Each row comes from the steps of one walk. Every step used is in the known rows, and no mark comes twice. Write the walk behind each row, first mark first.
Known rows:
beli -> danar -> maleno: [ 12   3 -15   6   0   0  13  -9   0  10  -2  -5   7   6   4 -14   9   2
 -10   9   5  -6  -1   6  12 -18  12  -8   7 -10 -15  16  -1   3]
fufakuz -> mikog -> danar: [  5 -10   0   4   0  11  -1  -9  21   2  -2   2   9 -10  17 -15   4  -2
   4   0 -20   7 -19   6  24  -9  24 -17  -6  10   2  19 -14 -12]
beli -> danar -> dafaz -> zorurat -> mikog: [ -7 -11  -9  20  -1  10  19  10   4   9   7 -15  26 -16   0   5   9   3
 -14  10   8  -4  -1  13  -1   6  -1   3  11  15   4  -3   9   4]
muzizot -> maleno -> zorurat -> dafaz: [ 18  14  -3 -19  -7  -2   3  -2 -14  -8 -14  -4 -10  16 -20  -2  -9   9
  -6 -17  17 -18   9   5 -22   2 -15   6  -7 -34 -22  -8   8  13]
mikog -> zorurat -> dafaz: [  0  -4  12   6  -5  -8  -8  -3  -2  -4  -2   2  -9   5  -4 -18  -4   7
   4 -20   3 -13   0   7 -11   3 -19 -14  -2 -20 -18   8  -2  -1]
fufakuz -> mikog: [  7  -5 -19   2  -1   3  -3  -6  13   1   3 -10   4 -12   9 -11   3  -6
  -5   9 -31   4  -7   6  18  -9   9 -21  -1  11   3  14 -10  -7]
maleno -> zorurat -> dafaz: [ 11   0   3  -4 -11  -7  -5   2 -16  -1  -2  -3   2   6  -5  -6 -13  10
  -2 -11   7 -17   1   4 -19   6 -19  -6  -7 -23 -17  -6   4  11]
nizu -> maleno -> zorurat: [ 13  -9  -9   5  -1 -15 -19   9   2   7  -6 -13  -1   7  -8 -13  -3  11
 -20 -13 -20  -8   6   8   1 -11   7  -6  -5 -12   1   9  11   0]
fufakuz -> mikog -> zorurat -> dafaz -> danar -> beli: [-18 -12   6  -4   1  10   7  -2  18  -5  -1  22 -16  -7   2 -15  -2   5
  17  -3   4 -11 -15  -4  -2  14  17   8  -4   2  15   8 -15 -14]
zorurat -> dafaz -> danar -> maleno -> nizu: [ 11   8   2 -21   9  -3  -5 -15 -15 -14  12  18 -20  13 -18   5  -6   4
  20   7  22 -18   9 -13  -9   6   8  28  -3  -4 -17 -14 -15   8]
beli -> danar -> dafaz -> vuza -> tutim: [-13   8  -4  41  -4  -8  19 -18   6  10   7  23   6  -7  17  -7   2 -20
   2  -8  10  10  -3 -13   9   0   2 -24  20  14   4  20  20  -3]
nizu -> maleno: [  5  -8 -16  17   1 -13 -13   2   8   3   3  -9  -3   6  -6 -15   4   6
 -21  -2 -26  -6  -2  10  14 -18  12 -18   1   0  -3  12   5   0]
beli -> danar: [ 10   0 -20  21  -3   7   9  -7   9  13   0 -11  13   1  14 -22   3   6
 -10   1  -2  -3 -12   7   5 -17  -1 -24   8   0 -10  19  10   6]
dafaz -> zorurat -> mikog -> fufakuz: [-15 -22 -25  -7  16   1  -9  13  10 -24   8 -28   7  -3 -10   6  -3   8
   5   6 -15   5 -16  19 -10   3 -21  -5 -14   5   8  -5  -5  -3]
zorurat -> dafaz -> vuza: [-15  -4 -13  14  -3   1   7  -6   2 -15  11  12 -13   6   6  10 -18  -2
   5   5   1 -15   4  -8  -9  -4 -28 -16   0  -8  -5  -3  -1  11]
zorurat -> mikog -> danar: [  1  -4  -2   6  -6   6  -6  10   8  -2   5  -5  11  -3   6  -2  -6   4
  -2   1 -11 -11 -17  11  15  -5  20  -9   1   8   7  -3  -6   5]
danar -> dafaz -> zorurat: [-16 -10  -4  10  11  -2  -2  -8  -9   0  13  -1  11  -6   0   0   5  -4
   4  15  -2  21   7  -6  -4   9  -9  -1   7  10 -13  13   1  -2]
muzizot -> maleno -> danar -> dafaz -> zorurat -> mikog: [  4   7 -10 -11   5  24   8   6  -2   1  -4 -26  -2 -11 -10  23  12  -3
 -18   2  10  11   6  12 -17  12  -4  25   1   9   4 -11  15  15]
mikog -> zorurat: [  0  -7  -3   5   4  -8 -18  -5   4   1  -3  -7  -9   3   7 -23  -1   2
   1 -13 -14   5   3   1   0  -5  -6 -17   1  -8  -7  24   0  -7]
fufakuz -> mikog -> zorurat -> dafaz -> danar: [ -1  -9  11   0  -3   4   4  -3  23 -13 -10  14 -20  -9   1 -18   2  10
  14 -14  -6 -18  -9  -5   0   2  -2   1 -11  -3   8   0  -9  -9]
muzizot -> maleno -> zorurat -> mikog: [ 19  12 -21 -25  -5  -1  -6  15  -5  -6  -9 -21  -3   4 -18   6  -8   5
 -16 -10  -6 -19  12  13  -6  -1   4  10  -3 -15   7 -14   6  14]
fufakuz -> mikog -> danar -> maleno -> zorurat: [ 15 -10  10 -24   0   1  -3  -5   5   3 -13   5   4  -2   6  -6   6  -1
   5  -2  -5   0   1   4  15  -4  29  12 -14 -11   2  12 -18 -16]
vuza -> dafaz: [  2  14   9   8  -4  -6  -5  -4  -9  11   7  -9  10   0   2 -10   8  -3
  -4  -2 -12   5  -2  -1  -2  -1  -7 -21  12  13  -4  -3   2  -3]
tutim -> vuza -> dafaz: [ -1  24   1  10 -11   4   7  -3   0  13  -3   4   9   6   8   3  -1 -13
  -2   7 -14  18   2  -8  12  -8 -24 -20   5  18   1  -9   4  -1]
mikog -> fufakuz: [ -1  -5  -7  -2  17  -3 -12  -7   0 -12  -6 -13  -2   6   1 -14  -3   1
   7   1 -18  10 -23   7  -9 -13 -11 -19  -8  -5 -12  16  -8 -12]
muzizot -> maleno -> zorurat -> mikog -> danar: [ 18   8  -2 -23  -3   6  -3  12   3  -5 -16 -11   2   9  -8   4  -7   8
  -7 -17   6 -16   0  10   0  -1  20  14  -7 -16   5 -10   2   9]
tutim -> vuza -> dafaz -> zorurat -> mikog: [-12   7 -17   4 -10   8  11  17   7   3  11 -12  19  -7  -3  23  -3  -6
  -3  13 -11  13   9   4  12   8 -33  -7  -2  28  19 -31   7   5]
danar -> maleno -> muzizot: [ 12   5   0 -10   8 -16 -15   3 -27   4   5  -8 -10  -2 -10   0  11   1
  -8  19   7  17   7  -1   4 -10  10   3  10 -10 -23  15 -10   1]
danar -> maleno -> nizu: [ 17   6 -12 -22  15  -9 -19 -18 -17   1  15  -5  -6  10 -10   0  -1  -8
   6  11   0   4  18   0   2  -4  13   9   3   1 -18  10 -16  -2]
mikog -> danar -> maleno -> zorurat: [  9  -5  12 -17   2  -5 -11  -5  -8   3  -9   6   2  13   2  -8  -2   5
   7  -4   8   0   4  -2   3  -4  21  12  -6 -19 -12  12  -8  -3]

Write each row's walk:
[-13 -20  13   6   9  13   7 -10  15   1   2   8  18 -15  12  -2  13  -6
   9  10  -3  22  -9   0  12   7  16   4  -2  18   0  19 -12 -20] : fufakuz -> mikog -> danar -> dafaz -> zorurat
[ -2   6  19 -13  -1   3   7  24  -8   8   1  -1  11  -6 -11  33  15  -3
  -2  18  25  28   8   1  15   7 -10  22  -1  15   6 -25  -7  -2] : tutim -> vuza -> dafaz -> zorurat -> mikog -> danar -> maleno -> muzizot
[-10 -16   1   4  -3   4   7  -7  25 -12  -4  12 -21  -7   9   0  -7  -5
   8 -14  -9 -15   7  -1  -2   0 -25 -14  -8 -10  10   8  -8 -14] : fufakuz -> mikog -> zorurat -> dafaz -> vuza
[ -9 -10   0 -12  -2   7  -9  17  -4  10   4  -1  16   1   8   1 -16   4
   1   1   6  -6 -15  11   1  14  35   9  -1   3  16   1  -9   1] : maleno -> zorurat -> mikog -> danar -> beli
[ -6  -1 -20   1   5  20  -7  -6  -3  20  10 -12  -2  -2  22  -6  -2  -4
  -6  11   0  22 -20   5 -10   7  12  -4   3  12   0  21   5  10] : maleno -> danar -> beli
[  5 -13  -4  -2   1  -1 -11  -7  20   3  -7  -8  -7 -10   8 -22   5  -3
  -1 -11 -28   5   0   8  11  -6   2 -17  -4   1   7  25  -8 -20] : fufakuz -> mikog -> zorurat
[  5  25  13 -18  -5   2   9   2  -6   5 -16  19  -7   9  -1  10  -1  -6
  10   6   4   7  16 -28   4  -2  -9  23  -5   5  14 -27   3   0] : tutim -> vuza -> dafaz -> danar -> maleno -> zorurat
[-13   6 -13   8  -3   7   8  -1   5   7   8  -2  14   3   4   9   1  -9
   4  13  -6  29   9  -8   7   5 -40 -12  -2  21   1  -9   9   2] : tutim -> vuza -> dafaz -> zorurat
[ -4  -4  -1 -15  -4  -8   5  -3 -13 -13   1  14 -17  12  -6  18 -16  -1
   7   0  17 -20  23 -10 -17   2 -22  11  -8 -30  -7  -9  -5   7] : danar -> maleno -> zorurat -> dafaz -> vuza
[  7  -7  36   7  -7  -7  -7  19   0  11 -17  -1  12  -2  -9   3   3   8
 -21 -16  -7 -19  -2  13   7  -1  36  18   0  -1  15  -9   4 -10] : nizu -> maleno -> zorurat -> mikog -> danar -> dafaz
[-16   4 -16  27 -12 -18   2 -11   1 -15  23  23 -13   4  -1   0 -15 -12
  14 -10   3  -4  -2  -8   3   9 -19 -32   6  -1  -4   0  12  10] : zorurat -> dafaz -> vuza -> tutim
[ 17  25   8  -6   6  20   4 -15 -10  12 -18 -10 -11   1   3   2  14  -9
 -17  -4   7  16  -1  -1 -16  -4   6  11   6  -2 -13   9  12   7] : muzizot -> maleno -> danar -> dafaz
[  6  20  26  -9   7 -13  -6   6 -23   6   0   3 -14  -5 -12   4  22   4
   0  12  16  13   4 -19  -5  -3  10  16  16   8  -3 -11  -6  -4] : vuza -> dafaz -> danar -> maleno -> muzizot
[-10  11   0  25  -2   1  -1 -18  -2   8   8  14 -13 -13  22   6   1 -25
   4 -10   1  28  -4 -14  -5   9  -6 -13  12  20   8  13  22   4] : maleno -> danar -> dafaz -> vuza -> tutim
[ -6  -7  18 -13  -2  -1   7  -6  -4 -13  -5  26 -14  17   4  15 -15   3
  15  -6  28 -17  11 -11  -9   2  -6  17 -10 -31  -6  -5  -9   2] : mikog -> danar -> maleno -> zorurat -> dafaz -> vuza
[  4   8   8  25  -1   5  16 -11  -4  20  -7   0  18  -5  14 -14  10  -3
 -12   4   4   1  -9   0   1 -11   8 -11  16   4 -12  19   8  -3] : beli -> danar -> dafaz
[-12 -17 -36   2   1   0  -6  16   5 -11  23 -22  10  -9  -6   7  -5   5
  -4  12 -15  -1   3  13   5   8 -11  -7  -2  12   7  -6   3  12] : dafaz -> zorurat -> mikog
[ -8  -1  14   0 -11 -21   2 -10  -6 -13   5  37 -12  14  -3   4 -13  -6
  23 -22  31  -8   5 -10   1  14   2   1  -5 -23  -7  -2   2   0] : mikog -> danar -> maleno -> zorurat -> dafaz -> vuza -> tutim
[ 14  -5  -4  14   7 -21 -21  13  -7  11  -1 -17  -8  -3 -12  -7  14  11
 -28   2 -11  12  -3   9   8 -18   9 -10   7  -5 -10  17   6   1] : nizu -> maleno -> muzizot
[ -1 -14  17 -18  -4   5  14  -7  11 -12 -11  24 -10   3   6  17  -7  -1
  13  -5  13 -18   7  -4   2   1   3  17 -17 -22   8  -4 -19 -10] : fufakuz -> mikog -> danar -> maleno -> zorurat -> dafaz -> vuza
[-10   3   0  29   5  10  24 -15   8  11  -3  11   5  -5  23   4  -1 -12
  -6   8   6   1   2 -14  -2 -13  -6  -9  16   6   4  17   9  -2] : beli -> danar -> dafaz -> vuza
[-13   1   2   6 -10  16  12  15  15   4   6  -1  23  -3   5  18  -1  -4
   5   6   2  15  -3   2  16   9 -18  -3  -6  26  17 -26   3   1] : tutim -> vuza -> dafaz -> zorurat -> mikog -> danar
[-22  10  -2  27  -1 -19  -2 -18  -5  -3  16  25  -5  -6   8   2  -6 -25
  11  -1  -7  17   5 -18   9   7   2 -21  18  15   4  14  10  -5] : danar -> dafaz -> vuza -> tutim
[ -6   4  -3  12  -4   2   4  -3   0 -15   6  16 -13   3  -2  -8  -8  12
  11   3   4 -17 -13 -13  -6  -2  -6  -2  -2  -3  -8 -12   1  17] : zorurat -> dafaz -> danar
[  6   1  -7 -19   6  -7  -8  -2  -8  -8  -5   8 -15   7  -3  -5  -4   7
  10   5   1  -6  10 -17  -3  -4  12  23  -5 -11   2  -4  -1   7] : dafaz -> danar -> maleno -> zorurat
[ -9 -13   5  -5  18  20  -2  10  -1  -6  -7 -29   5 -17   1  16  10   0
  -2   4  -1  20 -22  17 -29  11 -17  15 -11  14   8  -6   5  -6] : maleno -> danar -> dafaz -> zorurat -> mikog -> fufakuz
[ 13  16  27 -18  -2   6   4   7  -9   2 -24   1   6   4 -11  10   1   1
 -10 -13  12 -12   4   5  -5   4  28  28   3 -11   2 -12   0   0] : muzizot -> maleno -> zorurat -> mikog -> danar -> dafaz
[-10  -6  15 -11  -1  -2   2  13  -2  -2  13  -6  15   0 -13  13  14   4
   3   4  11  -1   6  11   9  13  10  12   3  13   6 -21 -11  -6] : vuza -> dafaz -> zorurat -> mikog -> danar -> maleno
[ 12   1  -5 -20   1 -12 -13  -2 -17   1  -2  -5  -1   9  -6  -3  -4   1
   0   5  -3  -2  16  -1  -2  -3   6   8  -3 -19 -11   6  -6   1] : danar -> maleno -> zorurat
[-16   2  -6  -5   5   9   8  16  11 -10  -3 -18  15  -1  -8  21   0  -6
   7   8 -12  18 -10  10  -3   4 -44  -4 -15  21  18 -28  -1 -10] : tutim -> vuza -> dafaz -> zorurat -> mikog -> fufakuz
[  4   0   3   0  -6  -1   0   3  -5 -12  -4  11 -10   5  -2  -7 -14  16
  11  -7  11 -21  -5 -13 -20   6 -12   9  -9 -15  -4 -15   8  15] : maleno -> zorurat -> dafaz -> danar
[ -8 -10  -7  23   6   9  18  -8   3  13   5  -5  22  -7  11  -9  13   0
  -6  10  14  14  -1   2  -5   1  -7  -4  10   8 -13  18  13   0] : beli -> danar -> dafaz -> zorurat
[ -2  17  14  -6   4  -7   1  -5  -9  -2   4  10 -11   4  -6  -3  13   1
   9   9  -1  -3   5 -17   3  -3  12   9  10  12   4 -17  -7  -3] : vuza -> dafaz -> danar -> maleno
[  7  15  18 -23  -8  -8  -2  18 -12  -2  -3  -3  -2  -3 -16  12   5   6
   1  -1   3 -23  12  -7  -7   9  12  27   4   7  24 -42  -3   3] : vuza -> dafaz -> danar -> maleno -> zorurat -> mikog
[ 11 -14   9   3  -8  -7 -15  25  12   4 -10 -12   7   2  -7  -3  -5  17
 -19 -20 -14 -23  -6  20  11  -6  28   6  -8  -6  18  -8   5   0] : nizu -> maleno -> zorurat -> mikog -> danar
